Known rows, with every step that occurs:
bodavi/relovup: [ 10  11  -2  13  12  -8   4  33 -18  -4  -2   9  -3   2   1  -2  17   0
   1  23   5  -3 -12 -13  -6  -4 -24 -15 -16  -1  23   3]
galem/navu/tobi: [ 24  22  -9   2  15  -9 -10  23 -19  -3  -6  -9   6  -1   8  -5  18 -11
   0  22 -20  -4 -14 -19 -34  19 -17 -12 -14 -10  -1   0]
relovup/zifas/nofad/lofes: [ 25   8   6  -4   6  -5   6  30  -2   6  -1   6  13   5  -4  -4  24   5
   5  22  18  11  -4 -22  -6   6 -14  -9  14 -19   9 -18]
zifas/galem/navu/tobi: [ 14  26   4  -3   9 -14 -10  13 -10  -2  -8  -8   3  -5   2 -14  18 -16
  -4  23  -1  -2  -5  -9 -29   7 -18  -5 -16   3  -4  -2]
tobi/navu: [ 19  22  -6   9   6  -6  -6  22 -12  -1   1   9  16   0  -3   0  23 -21
  -3  15   8   1 -18 -24  -8   1 -31 -16  -5  -1  10  -6]
zifas/nofad: [ 22  26  11   3  14  -9  -5  38 -19   8   1   4  20  13 -10  -9  26 -15
  -1  24  20   3  -4 -19  -4  -6 -20 -11  12 -15  19 -25]
volilo/zifas/relovup/bodavi: [ 10  20   3  34   7  -7  -1  22 -15  -7 -16  12   3   6  12   6  29  -6
  10   8  12   8 -25  -8   5   2 -14 -21  -9   3  21   0]
bodavi/relovup/zifas/nofad: [ 16  17  20   6  14 -16  22  31 -13  12 -13  14   8   6  -2 -12  13  17
  -6  16  25   8  -7 -16  -3 -13 -15 -17   2  -6  20  -5]
galem/lofes: [ 14   4  -9  16   9   3 -15  23 -18  -7   7   3   4   2  -7   7  30  -7
   8  29   8   6   1 -17 -15  15  -4  -5 -12  -3  11 -10]
nofad/zifas/galem/navu: [  6  16   6  -2  12 -12  -9  14 -14   1 -11   0  14 -10   1  -7  45 -20
 -19  25  10  -6  -1 -15   0   0 -27  -2 -10   8  11  -4]
nofad/zifas/tobi/navu/galem/lofes: [ 16  10  -3  25   4   0 -15   0 -12   0  12  10 -15  -5  -7   9  53 -10
   0  17  18  14  11 -20   4  14  13   6  -8  24  17  -7]
lofes/bipin: [ 15  16  -4   5   7 -15  -7  33 -19  -7   3 -14   0   7   1   2  30 -17
  -1  20   3   4  -4 -21  -5   7 -33  -8  -7  -1   9  -5]
bodavi/relovup/zifas: [ 11   2   4   9  11 -12  17  25 -12  -5 -19  12   2  -2   8  -2  18  20
  -5  16  10   4 -13 -17 -11   1 -17 -20 -20   0  12   9]
zifas/tobi/navu/galem/lofes/tunut: [ 19   9 -20  16   0   5 -29   4  -2 -10  19  -1 -15   9   1  -7  38  -7
   7   9   7  20   8 -17   0   7  13   2  -5  33  21 -21]
volilo/zifas: [  9   9   1  18  13  -4  -9  23 -16  -7  -7   6  10   1   9   6  42 -17
  -4  21  10  -2 -10 -22  -9   4 -18 -18  -7   0   8  -9]
nofad/lofes/galem/navu/tobi/zifas/relovup/bodavi: [ 36  25 -15  13  -7   5   6  12   5  -7 -32 -12 -29   0  12  -9   3   5
  27  12 -13   6 -33  -7 -19  20 -29 -13 -17  -4  -7  21]
galem/lofes/nofad/zifas: [ 16   8  -7  23   3 -11  -8  25 -11   4   6  -2   4   0  -8   6  35 -13
   2  27  18   2   5 -15   0  10  -3   6  -9  -7  11  -8]
nofad/zifas/tobi/navu: [ 11  29   2  22   8 -20  -2  19  -9   7   3  12  -3  -8   8  -3  43 -23
 -11  19   2  -1  -7 -20   0  -5 -10  -1  -7   8  17  -7]
bodavi/relovup/zifas/tobi: [  4  12  11  12  12 -26  19  25  -8   0 -16  14 -20  -1  20  -6  25  16
  -9  20   2   5  -1 -11 -14  -2   3 -12 -23   9  17   6]
zifas/galem/navu: [  8  20   2 -12  11 -12 -10  18 -13  -2 -10   1  11  -2   1  -7  32 -21
 -14  25   9  -2   0 -14  -9   3 -29  -9 -10   8   8  -6]
relovup/zifas/galem: [  5   9  17  -2   5 -15   3  12  -5  -8 -20   5  14  -4   0  -9  33   2
 -10  18  29   8  -2 -14 -14   0 -15 -11 -16   8  -2  -8]
galem/zifas/tobi: [  8  15   1  21  16 -20  -6  19 -14  -2   4  10 -22   0  10  -1  44 -18
  -5  28  -2  -3   6 -12 -14   3  -1  -5  -3   4  20  -5]
galem/navu/tobi/zifas/nofad/lofes: [ 41  20  -7  -3   7  12   0  26  -3   9  -4  -9  -8  -2   0  -9  13  -6
   5  22  -8   0 -13 -23 -21  14 -20 -10   9 -15  -8   0]
bodavi/relovup/zifas/tobi/navu/galem: [ 12  12   9   8   5 -16  16   5  -5  -1 -12  20 -21   0   9   0  27  16
  -9   3  18  16  -2 -18  -4   3  -1 -16 -17  28  15   9]
volilo/zifas/relovup: [ 12  18   1  30  13  -7  -5  23 -14   3  -7  12   2   8   9   2  31   1
   1  10  17   6 -17 -15   0  -4 -12 -20  -2   7  28 -10]
navu/galem: [ 23   1  -2   1  11   3 -17  22 -21 -16  -3   0   9  10  -8   7  42  -5
   1  17  18   8  -3 -22  -6  18 -17 -15  -8   4  11 -13]
navu/tobi/zifas/galem: [ 19  18  10  14   2   2  -2  13  -3  -8 -19  -8  -7  -9  -6 -17  22  -5
   0  20  19   0 -12 -11 -27   0 -15  -9 -24   9 -20   2]

Rows:
[ 17  18   4  16   7 -10 -10   8 -11  -1   3  10  -7  -2   0   3  54 -16
 -10  13  15   8   1 -23   7   5  -5  -2  -6  20  16  -9]  nofad/zifas/tobi/navu/galem
[ 21  -7  -9  12   7  13 -22  12 -21 -14   7   0   0   8 -15  12  41   1
  10  22  20  14   8 -19  -9  25   1  -7 -10   9  11 -12]  navu/galem/lofes
[ 28  15  -4  20  11   8   3  28 -11  -2 -19   7  -4   4   1  -4  24  10
  -3   8  16   4 -24 -18  -3   0 -19 -21 -11   6  16   0]  tobi/zifas/relovup
[ 17   5 -17  26   0   5 -28   1  -3  -8  17   0 -12   0   0  -6  52  -6
   2   9   9  17   7 -18  10   2  14   9  -4  33  23 -19]  nofad/zifas/tobi/navu/galem/lofes/tunut
[  8  18   5  19  13 -19  -6  28 -15   0  -2   5  -6  -4  11  -4  51 -16
 -10  30  -2  -3   2 -14  -4   1  -1   1 -12   0  19 -12]  nofad/zifas/tobi
[ 13  -2 -11  13  -1  19 -20  11   2 -16  -5 -10  -5  -4  -5 -19  33  -1
   1  17  24   8  -2 -11  -4  -6  -8  -2 -16  27   0 -13]  tobi/zifas/galem/lofes/tunut
[ 33  15  -9   4  13   8  -2  19 -14  -6 -22 -11  -4  -8   9  -5  21  -4
  -7  18 -16  -5 -21 -25 -34  19 -21 -18 -20  -2 -16  12]  galem/navu/tobi/zifas
[ 31  13  -3  18   8   7  -1  24 -11 -10 -18  -9  -4  -6   1  -7  22   0
   4  19   0  -2 -21 -21 -32  11 -15 -16 -21  -5 -16   5]  navu/tobi/zifas
[ 19  13   8   1   4 -14   3   3  -5  -5 -12  13  -5   2   7   3  42   3
 -10   5  18  18  -1 -25 -10  13   2 -14 -11  23   4  -6]  relovup/zifas/tobi/navu/galem
[ 19   5 -10  23  -5  17 -19   6   5 -15  -4 -19 -12  -7  -5 -27  20   5
  12  17  13   9  -6  -7 -23  -3   3   2 -21  23 -13  -8]  navu/tobi/zifas/galem/lofes/tunut
[ 17  13  -6  15   3   0 -16   4 -12  -3  13  10 -19   3  -6   8  40 -12
   5  17  16  17  12 -18  -7  18  12   0  -9  24  13  -9]  zifas/tobi/navu/galem/lofes
[ 20  18   4  18  -8  -3  -1  11   4   0  -9 -11 -19  -4 -11 -11  13  -6
  10  22  31   8   3  -6 -24   7   2   4 -23  10 -23   2]  navu/tobi/zifas/galem/lofes/nofad
[ 29   0  -1   6   9   8 -13  15 -11   1  20   7  -9  11 -19   6  40  -8
  11  20  26  10  10 -19   7   9 -14  -5  30  -7  22 -15]  navu/galem/zifas/nofad/lofes
[ 21  16  -3  10   5 -11  -3  26  -9  11  25  -7 -17   7 -10   0  29 -20
   9  23  11   6   8 -18   8   0 -29   2  31 -11  20  -7]  galem/zifas/nofad/lofes/bipin
[ 14  37   2  17   2 -34   3  23  -1  15   3   8  -6   0   8  -3  34 -31
 -11  17  10  -1  -2 -16   5  -6 -11   3  -5   4  14  -7]  lofes/nofad/zifas/tobi/navu
[ 26  16  -1  24   4   8   6  26 -13 -11 -28   7  -4   3   3   2  22   5
   6   7  10   6 -32 -11   3   7 -22 -24 -17   3  10   9]  tobi/zifas/relovup/bodavi
[ 34  23  -4 -16   5   7   3  26   2   9 -19  -8  -8   6   0 -13  24 -13
   1  26  10  -1  -8 -25  -5   5 -43 -10  12  -9   1  -7]  tobi/zifas/nofad/lofes/galem/navu
[ 19  21   1   6   5  -9 -11  11 -11  -5   3  10 -10   7   1   3  41 -18
  -5  13  13  11   1 -20  -4   9  -6 -10  -7  21  14 -11]  zifas/tobi/navu/galem
[ 18  11 -10  12   2 -12  -9  29 -11   0   7  -1   1   9  -7   7  22 -15
   8  27  16   5   6 -12 -10  15  -5  -1 -10  -6   8 -11]  galem/lofes/nofad
[ 25  16  -5  32   3   0  -4  -2 -15  -7  -3  20  -8   5 -10  12  28  -3
  11  -7  23  16 -21 -12  13   8 -18 -19   5  17  26  11]  tobi/navu/galem/zifas/relovup/bodavi
[ 16  19   1  34   7  -9  -1  26 -19  -4 -13   8   9   0   0   2  32  -1
   7  12   7   4 -25  -7  12   2 -17 -11 -11  -5  27   1]  nofad/zifas/relovup/bodavi
[ 31  20   4  -2  -1   7   3  29   4   4 -15  -6  -9   9  -8 -16  24  -9
  12  28  26   4  -8 -21  -4  -4 -36  -9  10 -12   1 -15]  tobi/zifas/nofad/lofes/galem
[ 25  26   6  -4   3 -18  22  17   6  15 -17  -5 -17   3   7 -23  -7  18
  15  20   1   8  -9 -12 -25   0 -22  -7   2 -13   3   5]  bodavi/relovup/zifas/nofad/lofes/galem/navu/tobi
[ 12   4   3  13   1  14  -7  10  -6  -8 -11   1 -10  -9 -12  -4  35  -5
  -1  25  32   6   3 -13 -10   5  -8  -4 -20  18  -7  -1]  tobi/zifas/galem/lofes
[ 13  15   0  15  10 -15  -6  13 -11  -6 -11   0  -8   5  -1  -8  34 -15
   5  26  15  -4  -5 -16 -16  -1 -31  -8  -2  -2  12  -5]  lofes/galem/zifas
[ 35   6 -15   1   3  21 -12  34   6  -3   4 -10   3   8  -2 -19  25  -3
   6  17   8   5 -13 -22   6  -8 -24 -10  16  -5  11 -22]  tobi/zifas/nofad/lofes/tunut
[ 19  14 -12  24   4 -10  -4  13   2   1   1   6 -26   9   0  -7  21   1
  22  20  12   6 -11  -9  -3   0 -25  -5  10  -3  30  -3]  nofad/lofes/galem/zifas/relovup
[ 23  25   3  -3   1 -10  -4  32  -1   7   1  -5   0  15  -9 -16  20 -17
  18  32  22   5  -1 -16  -3  -5 -32  -2  16 -20  15 -26]  zifas/nofad/lofes/galem
[  9  18  -2  24   4 -24  -6  26  -7   8   8   1 -17   2   5   3  42 -17
   0  32  10   4  16  -9  -1   8  16  14 -12   2  16 -11]  galem/lofes/nofad/zifas/tobi
[ 25  17  -1   0   7  -2  -7  38  -7   7  14   3   8  10  -9  -4  22 -15
  10  28  12   4  -2 -18   0   1 -22  -6  18 -22  19 -22]  zifas/nofad/lofes
[ 10  13  10   5  11 -23   6  23  -8  -4 -16   7  -4   0  18  -4  39   3
 -11  22   2   7   0 -17 -20   9   4 -10 -17   3   6  -9]  relovup/zifas/tobi
[ 35  34  -5  12   8  -3   5  14  -5   4 -35 -12 -18   4   9 -21   8  11
   6   9  -1   4 -29 -16 -28   6 -27 -17 -17   7   0   7]  lofes/galem/navu/tobi/zifas/relovup
[ 37  39  10  -3  10  -4   5  20  -8  11 -30 -16  -4   6  -1 -26  14  -7
   0  20   8  -1 -15 -21 -29   0 -30 -12   0  -7 -11  -6]  lofes/galem/navu/tobi/zifas/nofad
[ 15   5   2  15  15 -10 -14   9 -16  -9   4   8 -26   6   3   5  55 -11
  -4  21  10   6  14 -15  -8  13   5  -6  -2  16  19  -6]  navu/galem/zifas/tobi
[ 33  11  -2   1   5  15   1  35  -2   4  -2   2  -2   3  -9  -5  27  -8
   5  24  17   2  -9 -23   1   3 -25 -12  12 -14   4 -11]  tobi/zifas/nofad/lofes
[ 22  17  19  -1  13 -12   8  30 -13   7 -13   7  23   8  -4 -10  28   5
  -8  17  26  10  -6 -23  -9  -2 -13 -15   8 -13  10 -20]  relovup/zifas/nofad
